What can hang from each mark
dezu: fonad
bofu: kisef metu suzit
suzit: fonad kisef
zaki: fonad pefov
fonad: dezu metu
zuva: kisef
metu: ruko
ruko: dezu kisef zaki
pefov: bofu dezu

Each row was made from one small tree. The marks that hang from a mark follow it in brackets, in alphabetical order. Every link used is in the known rows. Write each row's tree.
(in the rows, 128 means zero)
Known rows
pefov(bofu(metu(ruko) suzit(kisef)) dezu(fonad)): [ 54 129 171 186 207 158 105 173 100  72 182 152 120  95  83  86 149 135
 171 129]
zaki(fonad(metu) pefov(bofu dezu)): [140 149 154 150 175 113 158 145 123 172 159 193 144 129  89  95 161 130
 140  86]
ruko(kisef zaki(fonad pefov(bofu(suzit) dezu))): [132 148 110 102 137 117 133 129 139  88 120 131  80 107 122 144 143  57
 129 147]
fonad(dezu metu(ruko(kisef zaki(pefov(bofu))))): [124 120 161 136 163 163 111 101  76 132 136  81 188 134 126 131 132 118
  83 150]
dezu(fonad(metu(ruko(zaki)))): [115 134 118  97 108 171 163 115 110 123 141  92  88 112 137 151 146 126
 145 110]
metu(ruko(kisef zaki)): [144 144  98  56  48 136 129 108 158  79  85  60  82 158 132 199 132  97
  93 142]
ruko(dezu zaki): [160 107 109  91  76 182 179  90 118 103  78 135  94 110 172 169 118 141
 149 156]
metu(ruko(zaki)): [151 150 114  61  49 136 145 126 153 117  91  76  85 160 117 187 137 117
  98 115]
ruko(dezu(fonad) zaki(pefov(bofu))): [121 123 157 108 110 183 203  88 111 111 105 159  59  85 136 115 138  93
 190 153]
zaki(pefov): [166 148 113 116  77 101 128 101 165 184  75 196 131 157 101 112 115 178
 153 123]
zaki(pefov(bofu(metu suzit))): [144 146 140 167 145  97  96 128 151 184 120 182 152 123  86  75 120 144
 154 145]
suzit(fonad(dezu metu) kisef): [ 85  91 129 115 122 153 120 126 126 117 153 157 142  95 175 111 142 196
 123 125]
bofu(metu(ruko) suzit(fonad(dezu) kisef)): [ 72 101 148 154 158 113  34 175 137 130 168 100 171  98 113  79 107 158
 123 134]
bofu(kisef metu(ruko(dezu)) suzit): [100  99 112 211 148  74  45 154 130 113 123  95 184 147 125  94  54 134
 108 154]
dezu(fonad): [131 129 100 102  98 150 171 119 136 120 114 168  68 118 160 141 137 173
 193 114]
metu(ruko(zaki(fonad(dezu) pefov(bofu(kisef))))): [134 151 149  92  94  97 152 145 147 128 114 101  92 161 108 148 140  78
  93 106]
zaki(fonad(metu)): [178 121  89 108 123 116 157 143 140 164 143 139 133 129 171 157 149 160
 119  90]
fonad(dezu metu(ruko(kisef))): [132 107 141 138 154 162 101 102  82 130 128  93 206 151 148 140 119 172
  93 142]
zaki(fonad(dezu metu(ruko)) pefov(bofu(kisef suzit))): [124 133 178 183 205  71 117 165 116 175 162 157 173 137 111  61 133  99
 113 106]
fonad(dezu metu(ruko(kisef zaki))): [129 111 140 124 150 169 108 103  74 124 130  68 190 138 144 152 123 138
  79 145]
zuva(kisef): [138 152  51 146  73 138 104 110 163  76  88 134 130 166 178 159  80 177
 150 124]

Which tree is each row?
[130 122 140  90  71 165 167 108 143  97  90 125  91 153 139 149 129 161
 163 120] : metu(ruko(dezu(fonad)))
[ 89 106  86 205 155  62  45 170 143 128 151 124 162 111 143  84  62 148
 123 142] : bofu(kisef metu suzit(fonad))
[113 137 136 120 111 135 111 128 127 147 140  86 135 137  72 138 122 116
 117 114] : bofu(metu(ruko(zaki(pefov(dezu(fonad))))))
[117 113  92 168  97  68  88 132 150 125 121  93 159 180 124 145  81 132
  75 130] : bofu(kisef metu(ruko))
[131 148 129 136 156 108 145 151 113 141 144 133 112 110 104 121 140  71
 110 112] : ruko(zaki(fonad(metu) pefov(bofu(kisef suzit) dezu)))
[155  97  89  74  90 163 175  90 133  57  92 114  74 102 204 188 129  91
 140 168] : ruko(dezu kisef zaki(fonad))
[105 119 133 168 137 121 148 130 127  91 146 115 104 127 144 134 128  91
 116 152] : pefov(bofu(kisef metu(ruko(dezu(fonad) zaki))))
[157 141  84  66  83 106 142 107 160 113  99 116  74 122 143 171 136  64
 115 143] : ruko(kisef zaki(fonad pefov))
[135 105 112 126  97 141  98 100 142 118 117  91 159 146 129 153 107 151
 117 152] : bofu(metu(ruko(dezu kisef)))
[152 152 118  85 103 116 163 140 136 151 112 150  88 127 103 149 141 103
 130  95] : ruko(zaki(fonad pefov(dezu)))
[143 132 157 161 168  60 158 152 141 170 136 219 132 147 136  82 134 125
 143 107] : zaki(fonad(dezu) pefov(bofu(kisef)))
[122 146 159 150 149 115 102 123 140 152 123 163 145 123  98  73 128 132
 147 146] : zaki(pefov(bofu(suzit(fonad(dezu metu(ruko(kisef)))))))
[124 143 130 133 119 141 127 116 107 129 128  82 151 148  98 146 133 110
  77 121] : fonad(metu(ruko(zaki(pefov(bofu(kisef) dezu)))))
[129 129 152 162 188 120 103 172 121 135 169 111 141 102 127 111 143 107
 123 143] : pefov(bofu(metu(ruko(zaki(fonad(dezu)))) suzit))
[113 120 143 169 172 143 104 141 128 100 152 119 127  98 135 106 134 119
 155 167] : pefov(bofu(metu(ruko(dezu(fonad) kisef)) suzit))
[147 143 134 133 148 106 143 138 127 185 138 186 157 143  86 103 140 154
 139  74] : zaki(fonad(metu) pefov(dezu))
[109 137 120  98 108 162 151 102 116 119 134  94  90 114 125 140 142 110
 147 122] : dezu(fonad(metu(ruko(kisef zaki(pefov)))))
[126 120 144 127 122 164 119 108 110 129 126  81 154 117 117 126 137 115
  98 143] : fonad(metu(ruko(dezu zaki(pefov(bofu(suzit(kisef)))))))
[116 141 162 159 154 104  88 129 146 159 132 161 150 121  88  68 121 128
 148 148] : zaki(pefov(bofu(metu(ruko(kisef)) suzit(fonad(dezu)))))
[ 89 132 151 176 190 172 156 144  94  94 172 181 113 104 103 116 153 157
 181 121] : pefov(bofu(metu) dezu(fonad))
[100 126 146  99 121 156 126 118 117 132 143 105 137 112 136 121 129 143
 117 118] : suzit(fonad(dezu metu(ruko(kisef zaki(pefov)))))
[155 118  84  74 112 129 146 119 130  86 113 105  88 115 188 190 137  89
 111 149] : ruko(kisef zaki(fonad(dezu)))
[164 131 146 121 139  80 149 142 144 198 118 211 143 148 125  94 130 161
 155  90] : zaki(fonad(dezu) pefov)
[157 114 135 116 153 123 147 151 113 161 153 126 161 142 161 142 145 158
 109  87] : zaki(fonad(dezu metu(ruko)))
